Each row comes from the steps of one path. Every step used is in the known rows, and no mark comes twice. Write the path behind each row, first mark first.
In the rows, 128 means zero.
Known rows
l-f-r: [122 134 110 108 107 172 108 136 110 129 135 130 122 122 101  86  37 151
 156  95 171 158 157 105]
l-r-k: [174 173 123 111 105 145  94  89 119 181 153 141 128 159 113 143  97 172
 121 134 160 141 166 144]
r-k-u-f-n: [ 82 123 139 126 121  93  90  57 118 170 192 138 143 133  99 129 182 165
 110 146 181 143 100 119]
n-u-f-r: [102 118 115 113 156 148  94 113 122 174 158 150 110 140  87  68  55 159
 110  76 158 115 140  79]
f-n-u-l: [ 92  95 167 102 131 127 111 130  86 139 203 156 106 127  64  97 154 143
 108  89 180  99 129 157]
u-l-f-n-r: [111 113 151  86 117 141 106 129 101 140 169 149  88 113  52  94 123 140
 111  83 192 128 125 114]
u-f-n-k-l: [ 88  73 130  98 110 152 138 131 123 125 178 149 131 119  92  81 163 111
  73 124 155 122 136 135]
n-r-k-l-f-u: [116 214 129  83 138 144 115  98 115 179 173 108 105 145  97  96  76 162
 166 105 167 116 135 169]
u-l-r-k-f: [144 138 149 106  79 110 110  47 123 166 150 159 145 143  77 150 113 171
  70 129 183 127 162 122]
u-l-f-n: [109  81 148  99  72 134 128 129  80 110 161 149 118  88  67 113 127 150
 109 101 189 141 130 137]
u-f-n-k: [ 96  84 111 119 113 143 108 128 115 143 156 153 117 122  82  96 149 124
  81 123 144 147 154 106]
n-r-u-l-f: [121 185 149 102 154 137 118 124 102 169 137 119  68 100  63 139  97 174
 109  67 199 134 113  91]
f-r-k-l-n: [ 87 128 122 110  92 200 131 137 126 116 178 134 137 151 114 107 111 113
 144 132 179 109 155 158]
k-l: [123 107 148 100 132 149 144 126 126 112 185 130 155 116 129 107 130 123
 125  97 156 118 125 154]
n-r: [133 148 134 109 178 146  93 125 140 157 172 134 108 142 101 104 113 127
 134  78 147 129 136 101]
n-k: [121 144 121 124 135 153 115 151 114 136 157 120 121 137 105 116 123 113
 129 116 117 149 172 134]
u-l-n-k-f: [ 56  84 119 138  92 167 148 136 145 106 141 146 132 119  71 111 169  75
  86 116 144 121 167 118]
f-n-r-k: [121 157 141 105 145 145  73  98 114 161 187 145 105 169  82 124 156 148
 135 124 174 132 137 132]
r-k-f-u-l: [ 85 153 155 116  96  80 112  58  81 151 175 134 144 123  74 150 111 170
 110 122 173 117 161 147]
r-u-f-n: [ 94 101 130 124 144 131 110 100 104 150 152 152 111  98  88 131 156 177
  84 105 206 142 106  83]
l-r-k-f-u: [125 184 117 116 116 119  90  44 132 192 153 143 142 166 101 114  86 177
 130 138 178 130 175 142]

Which path is each row?
[ 47 120 130 120 150 136 114 111 147 148 174 146 105 127  63  83 131 102
 116  78 180  86 146 105]
k-f-u-l-n-r
[133 159 149 106 109 122 104  46 136 191 156 159 129 169  67 121 114 178
  83 115 174 106 153 138]
n-u-l-r-k-f
[ 68 126 138 124 123 171 123 163  89 128 163 133  83 104  74 135 107 134
 107  92 218 111 149 101]
f-r-u-l-n
[ 45  90 129 133 103 131 135 112 125 119 166 148 138 101  79 103 135 110
 117  95 178 100 153 128]
k-f-u-l-n
[113 122 134  95  98 138 118  89 104 149 170 142 146 132 103 116  72 164
  90 121 175 119 141 111]
u-f-r-k-l
[ 85  67 138 122 124 143 112  81 145 102 164 163 163 132  94  92 173 128
 119 117 183 144 129 113]
k-f-n
[114 137 133 132 106 131 113  51 137 129 141 143 169 145 104 144 138 158
 126 128 151 150 143 123]
r-k-f
[ 93 130 173 117 142  82 117 111 101 143 208 115 136 105 103 133 151 135
 117 100 174 120 115 137]
k-u-l
[131 145 151 102 108 141 135  99 110 128 183 125 156 134 125 143 132 148
 130 125 152 123 135 173]
r-k-l
[ 99 110 138 112 154 156 100 125 120 142 187 150 116 149  93  78 155 139
 144  99 164 118 127 154]
f-n-u
[100 136 157 108 122  91 115 132  59 146 197 126 115  95  87 129  88 151
 119  87 168 107 161 149]
f-u-l
[110 208 157 104 135  99  99  82 114 186 178 106 100 134  74 138 123 162
 137 109 175 134 108 127]
n-r-k-u-l-f
[113  97 117 115 124 139  99 115 110 149 152 151 129 118  98  96  54 153
  95  92 166 136 150  63]
u-f-r
[ 76 115 140 112 192 107  78  84 157 183 201 143 110 139  87  75 177 131
 109  99 187 124  87  77]
k-u-f-n-r
[ 62 105 149 135 125 127 131 139 127 128 195 124 127 103 104 123 181  97
 127 105 173 109 113 136]
k-u-l-n
[ 57 153 125 127 123 184 122 189  87 136 156 120  67 123  63 128 113 110
  99 112 192 117 180 112]
f-r-u-l-n-k
[ 77 132  90 134 113 185 100 110 136 176 141 153 108 158  83  92  89 145
 123 107 156 109 147 100]
l-n-u-f-r-k
[116 127 128 107 133 130  78  73 123 180 167 160 108 150  73 120 144 163
  92 114 170 132 123  88]
u-f-n-r-k
[ 81 129 127 126 146 116 111  81 131 138 164 135 154 124 106  93 106 141
 145 100 162 130 153 124]
k-f-u
[106 145 125  93 118 145 147 127 107 133 169 112 134 100 120  81  74 147
 162  94 165 124 134 172]
k-l-f-u
[109  90 127 105 160 137  87 104 138 163 170 164 106 130  76  85 141 138
  88  86 175 125 116  69]
u-f-n-r
[ 58 145 106 148 151 169 122 158 160 142 173 105 120 144 118  94 188  69
 159 132 132 134 141 147]
l-n-k-u
